Each row was made from one path, in order. Every step used is in the known rows, and no mark comes twice. Write each row's path.
Known rows
L > A > J: [5,2,8,17,-3,23,-3,-10,-14,-5,7,6,-3,2,7,-4,1,-2,-11,-14,-7,12,19,-9,-24,19,17,7,0,4,6,-11,-17,6,15,-2,3,-1,-7,2,-11,-16,-16,-5,13,9,-6,2]
S > X > L > A > J: [-3,-11,16,40,-5,2,-3,-20,-12,-13,-5,23,-7,-9,16,-14,11,-5,-14,-24,-18,26,17,-4,-40,28,21,-3,-14,13,-8,-27,-26,4,30,-12,-16,-2,-28,-3,-17,0,-20,-1,19,2,-10,-5]
L > Y > J > X > S: [9,-18,34,-8,-35,15,-18,-4,-19,10,-6,11,12,-11,-8,-27,-15,2,-5,-20,36,33,16,-13,-20,-1,24,-24,5,-3,11,1,-9,-22,-2,4,-6,-1,-26,8,-2,-8,-15,12,11,8,9,-16]
Y > J: [9,-6,8,0,-8,11,-1,-5,0,-1,5,6,4,7,-8,-12,1,1,-4,-4,13,11,2,-10,-17,-6,19,-16,-1,4,-4,2,-6,4,8,-6,-5,-9,-11,4,-4,-6,-9,2,4,-2,-1,0]
X > J > Y: [4,-10,13,8,10,3,-6,3,-15,9,-5,-2,13,-3,1,-25,-4,0,1,-18,29,24,24,-10,-11,17,10,0,-14,10,7,9,-18,-6,3,1,-11,-2,4,12,-11,-14,-1,7,3,-11,0,-7]
S > X > J > A > L: [-4,-8,21,37,-3,4,-2,-10,7,-8,-11,18,9,-10,16,-21,15,-17,0,-22,1,41,7,-2,-28,18,1,-7,-28,14,-15,-24,-30,1,25,-8,-26,7,-10,7,-16,-33,1,0,12,23,-8,-4]
Y > J > A > L > X: [8,-5,26,21,-14,26,-5,-21,8,-10,-1,27,-3,-4,14,-36,-1,-11,-11,-4,-2,35,5,-8,-41,-9,24,-26,-18,8,-4,-23,-24,-3,30,4,-19,2,-45,11,-13,-28,0,-10,12,26,-6,-1]
A > L > Y > J > X > S: [2,-22,38,-3,-35,11,-18,-7,-14,7,-2,17,3,-11,-2,-40,-11,-13,2,-12,32,31,16,-8,-18,-1,26,-26,0,3,8,-9,-17,-17,8,9,-11,-4,-36,8,-4,-12,-7,6,9,19,2,-15]
S > X: [-4,-9,7,19,-1,-15,-11,-13,4,-6,-7,12,3,-6,10,1,10,0,-5,-10,-11,12,-3,4,-13,-1,-2,-2,-9,1,-10,-7,-4,-10,1,-4,-7,4,-7,-7,1,9,-5,1,8,-6,2,-4]
A > L > Y > J > X: [6,-21,32,7,-30,9,-21,-11,-7,3,-4,18,-2,-14,7,-39,0,-19,2,0,30,26,14,-6,-32,-5,23,-21,-9,2,-5,-7,-22,-13,15,12,-26,-5,-38,5,-2,-2,-5,-5,6,7,-1,-15]
X > J > A > L: [-2,0,20,22,-1,16,6,1,0,-3,-5,6,5,-8,8,-21,4,-17,1,-12,13,28,8,-7,-16,18,4,-7,-22,14,-3,-16,-26,11,23,-6,-17,5,-4,14,-13,-42,3,-3,7,31,-10,0]
X > L > A > J > Y: [4,-7,20,26,9,13,4,-6,-29,-2,-1,9,-4,-4,13,-34,-5,-3,-13,-15,9,17,33,-11,-29,37,27,1,-13,15,12,-13,-32,2,31,1,-8,-7,-20,5,-20,-12,-9,-9,11,-5,-3,-3]
A > L > X: [-9,-5,13,17,-8,-7,-14,-16,6,-8,-4,16,-16,-7,15,-19,6,-11,-3,6,-13,18,2,4,-16,-7,3,-8,-12,2,0,-19,-10,-5,15,15,-13,4,-39,3,-4,7,6,-4,0,5,-10,-7]
J > X: [-4,-6,12,3,-9,1,-20,-9,-4,7,-7,7,1,-13,4,3,3,-2,-4,-7,-3,15,9,-2,-20,-10,-4,-7,-4,-4,-1,-7,-3,-14,-3,-7,-16,2,-15,-3,6,-10,6,0,2,-9,1,-10]
L > Y > Z: [9,-14,16,-22,-13,7,2,10,1,-14,1,11,4,-20,-8,-18,-8,-10,-6,3,10,11,6,-6,2,1,13,1,3,1,-10,14,-15,4,5,6,-2,3,12,0,-9,3,-19,1,3,1,-1,-1]
L > A > J > X: [3,-3,17,24,-11,24,-23,-20,-15,-4,-3,13,-4,-11,14,-5,7,-6,-14,-22,-9,28,23,-9,-43,9,12,-1,0,0,7,-16,-17,-9,12,-10,-15,-1,-21,0,-3,-24,-13,-5,16,0,-3,-10]
A > L: [-6,-4,7,7,-4,-4,1,-4,8,1,0,4,-8,0,5,-13,3,-16,6,11,-2,0,-2,5,1,1,3,-5,-8,3,-5,-10,-8,5,14,7,-6,-1,-11,0,-3,-1,6,-6,-2,13,-6,0]
L > X > S: [-6,-3,15,1,-11,0,-16,-10,-10,-2,-3,8,-2,-5,0,-12,-7,9,-5,-17,-10,21,2,-4,-1,-4,5,-11,3,-1,15,-9,3,-16,-6,4,7,3,-23,7,-3,1,1,11,4,6,1,-8]
L > Y: [3,-5,11,-5,-9,3,0,7,-6,-1,-2,5,3,-9,2,-17,-8,-2,0,0,24,1,4,0,1,9,9,3,0,-2,6,8,-8,-7,-1,17,0,4,-2,3,-4,15,-5,-5,3,3,2,-5]
X > L: [-6,-3,2,8,-1,-8,9,5,-6,-3,-2,4,-8,-5,0,-11,-1,-5,-2,0,0,2,0,0,-3,13,10,-6,-5,5,-6,-14,-6,5,13,-5,-9,-1,-15,2,-9,5,2,6,-2,-1,-7,-9]
J > Y: [4,-6,8,5,13,0,0,0,-8,8,-4,-4,7,-2,9,-21,-6,0,2,-2,16,3,14,-3,-4,5,5,1,-9,3,9,8,-8,-12,0,12,-3,-4,-1,5,-1,-3,4,-6,3,-11,9,-1]
S > X > L > A: [-2,-11,4,33,-5,-9,2,-16,-9,-9,-8,28,8,-9,18,-2,15,4,-12,-17,-16,25,-1,-1,-24,16,11,1,-14,8,-5,-24,-11,4,28,-5,-15,-1,-30,-4,-21,15,-8,3,19,-3,-7,-1]

Which path is each row?
[0,0,10,22,-3,15,5,-7,-20,-9,2,11,-10,-2,7,-15,1,-5,-14,-14,-9,14,18,-9,-26,32,24,0,-4,13,4,-23,-23,14,29,-11,-6,-4,-20,2,-17,-9,-14,-2,10,6,-13,-2]  X > L > A > J
[2,-19,19,30,7,-8,-13,-8,-12,4,-11,7,16,-9,10,-25,6,1,-3,-26,19,34,21,-6,-26,14,7,-4,-22,10,-3,-1,-21,-16,4,1,-20,0,-5,4,-10,-3,-4,8,11,-22,2,-7]  S > X > J > Y
[5,-27,28,14,6,-6,-10,-2,-6,-12,-7,19,13,-17,0,-27,7,-6,-11,-26,3,48,21,-13,-24,8,11,-5,-20,11,-16,9,-30,-7,10,-10,-25,1,7,2,-15,-13,-17,14,13,-22,-4,-3]  S > X > J > Y > Z
[-7,-7,20,21,-8,-1,-18,-11,-6,-7,-7,18,-11,-7,5,-25,10,-13,-1,-12,4,39,10,-5,-20,3,10,-9,-16,9,-1,-23,-20,-1,15,4,-21,4,-35,12,-11,-3,4,10,2,9,-14,-10]  A > L > X > J
[1,-22,36,11,1,3,-15,-6,-2,-15,-6,26,-5,-20,5,-49,2,-17,-7,-10,1,55,23,-12,-26,0,17,-12,-25,11,-8,-4,-37,-5,23,5,-27,-1,-25,11,-18,-18,-7,7,4,-9,-13,-7]  A > L > X > J > Y > Z
[7,-13,27,2,9,12,-5,3,-5,-13,3,2,-7,-9,-8,-37,-10,-11,-11,-5,-4,13,32,-11,-20,12,16,-3,-5,9,-7,14,-32,-5,7,-8,-4,-3,13,2,-6,-30,-19,-4,4,-16,2,1]  A > J > Y > Z
[-7,-6,24,14,-8,10,-24,-11,-9,1,-6,0,-14,-11,3,-10,2,-10,-4,-12,-5,16,23,-4,-33,4,5,-5,-1,3,-1,-10,-17,-14,-4,-16,-14,2,-13,-3,9,-24,-6,-6,2,-9,-1,-17]  A > J > X
[1,-7,20,11,12,5,-8,-1,-13,7,-1,-9,-8,0,5,-33,-8,-6,-3,-8,15,3,32,-6,-19,22,15,-1,-8,8,7,6,-25,-13,3,2,1,-3,-2,4,-1,-16,-4,-10,1,-11,5,-6]  A > J > Y
[4,-7,34,15,-23,23,-5,-16,1,-6,0,24,1,0,6,-40,-6,-5,-10,-16,2,38,8,-12,-27,-4,23,-28,-15,8,10,-23,-20,-8,22,2,-5,0,-41,17,-13,-36,-2,-2,13,35,-4,-4]  Y > J > A > L > X > S
[17,0,10,8,-8,32,7,-5,4,-2,4,9,13,7,-1,-17,-4,4,-9,-12,11,17,5,-13,-23,4,18,-17,-8,6,-3,-2,-15,3,16,-12,-6,-3,-5,8,-8,-35,-8,-7,12,15,4,3]  Y > J > A
[-1,-15,32,31,-12,6,-5,-6,-1,-10,-14,20,10,-21,20,-38,8,-19,1,-23,25,43,14,-2,-26,25,10,-3,-28,13,-9,-17,-36,-6,25,10,-26,9,-15,10,-17,-18,-4,-4,15,25,-6,-12]  S > X > J > A > L > Y
[6,3,8,12,0,24,6,2,-8,-4,-4,1,13,-5,0,-10,2,1,-4,-24,14,26,9,-13,-14,17,4,-1,-11,10,0,-7,-18,5,12,-17,-10,5,10,13,-14,-39,-1,4,8,19,-3,2]  X > J > A
[-8,-13,36,15,-16,8,-18,-3,-23,-3,-10,12,-17,-24,3,-40,-7,-14,-4,-15,20,19,29,-4,-34,28,24,-8,-4,6,-3,-19,-32,-15,12,-4,-23,2,-31,2,-2,0,-9,-4,2,-4,-3,-27]  A > J > X > L > Y
[0,-16,24,43,5,1,-8,-21,-23,-6,-7,18,0,-9,25,-35,4,-5,-16,-28,-3,28,34,-7,-45,39,27,-1,-23,13,1,-19,-34,-8,32,-1,-16,-4,-29,-1,-18,-3,-15,-5,18,-13,-4,-9]  S > X > L > A > J > Y
[8,-7,29,-8,-11,18,11,6,11,-20,-3,21,2,-24,3,-41,-4,-25,-4,5,6,22,7,-3,-3,9,12,-3,-9,6,-14,0,-31,8,24,11,-10,5,1,6,-15,-27,-10,-17,6,30,-3,4]  J > A > L > Y > Z
[-10,-9,31,8,-14,11,-24,-8,-16,6,-4,-4,-10,-7,-3,-17,-10,-2,-5,-22,-4,17,25,-7,-22,10,7,-13,4,2,8,-12,-12,-18,-7,-17,1,2,-8,1,5,-30,-7,4,2,3,3,-15]  A > J > X > S
[-13,-5,21,11,-16,-7,-14,-12,0,-1,-2,15,-13,-4,6,-24,-3,-7,-2,-6,-13,20,1,0,-1,-4,7,-12,-5,2,12,-22,-8,-11,8,13,1,3,-34,5,-5,-3,6,6,2,18,-6,-6]  A > L > X > S
[-9,2,24,16,-15,13,-5,-15,4,-5,-7,16,-3,-10,16,-31,-8,-6,-5,-15,-11,27,4,-3,-9,3,5,-10,-14,4,10,-25,-14,-9,16,8,-2,5,-26,12,-10,-30,9,-5,7,36,-1,-4]  J > A > L > X > S
[-1,3,12,15,-1,10,12,-3,11,-4,-1,7,0,-2,15,-19,1,-17,2,5,-5,8,1,1,-7,7,2,-2,-15,6,-4,-16,-15,7,20,4,-7,2,-9,6,-7,-30,4,-16,3,32,0,3]  J > A > L
[5,-4,29,14,-12,18,7,5,-7,-5,-8,10,6,-15,9,-38,-4,-18,1,-12,38,28,13,-8,-10,26,14,0,-18,12,1,-10,-33,5,23,11,-18,7,-7,18,-18,-27,1,-6,8,34,-5,-5]  X > J > A > L > Y
[9,-14,16,20,-20,20,-9,-21,-16,0,-1,30,7,-8,6,-10,6,1,-17,-20,5,41,13,-18,-48,2,27,-22,-6,6,-1,-24,-15,0,33,-17,-26,-9,-46,3,-18,-10,-14,5,18,-1,-7,-9]  Y > J > X > L > A
[4,1,20,22,-9,24,-11,-10,-10,-8,-8,13,8,-13,10,-19,4,3,-11,-29,6,41,12,-12,-32,10,7,-5,-14,8,2,-16,-22,-5,15,-9,-18,7,-20,14,-14,-30,1,4,11,13,-5,-8]  L > X > J > A
[-11,-9,27,21,-7,3,-19,-8,-16,-1,-8,5,-19,-16,-1,-24,2,-11,-10,-13,-4,17,24,-3,-36,20,14,-10,-6,9,-6,-25,-23,-9,13,-22,-20,1,-28,-2,1,-18,-7,-3,-2,-11,-6,-20]  A > J > X > L
[-10,-12,7,21,-2,-20,-2,-9,-3,-5,-9,14,-2,-10,6,-11,11,-1,-4,-11,-12,12,-1,4,-14,12,5,-6,-12,8,-14,-18,-11,-4,13,-10,-16,-2,-22,-5,-7,14,-5,2,5,-12,-7,-10]  S > X > L
[-4,2,19,19,-7,12,-3,-18,7,-11,-6,18,-8,-12,22,-27,4,-14,-7,-1,-10,23,2,1,-26,-1,2,-9,-16,4,-2,-25,-20,-4,22,10,-15,8,-34,7,-8,-24,8,-13,6,22,-3,-5]  J > A > L > X
[21,-6,20,0,-18,36,7,0,-4,-6,2,13,15,-6,5,-33,-11,1,-6,-14,37,19,8,-13,-22,10,25,-16,-6,4,3,5,-21,-4,16,5,-5,-2,-11,11,-12,-20,-12,-8,14,24,6,0]  L > Y > J > A
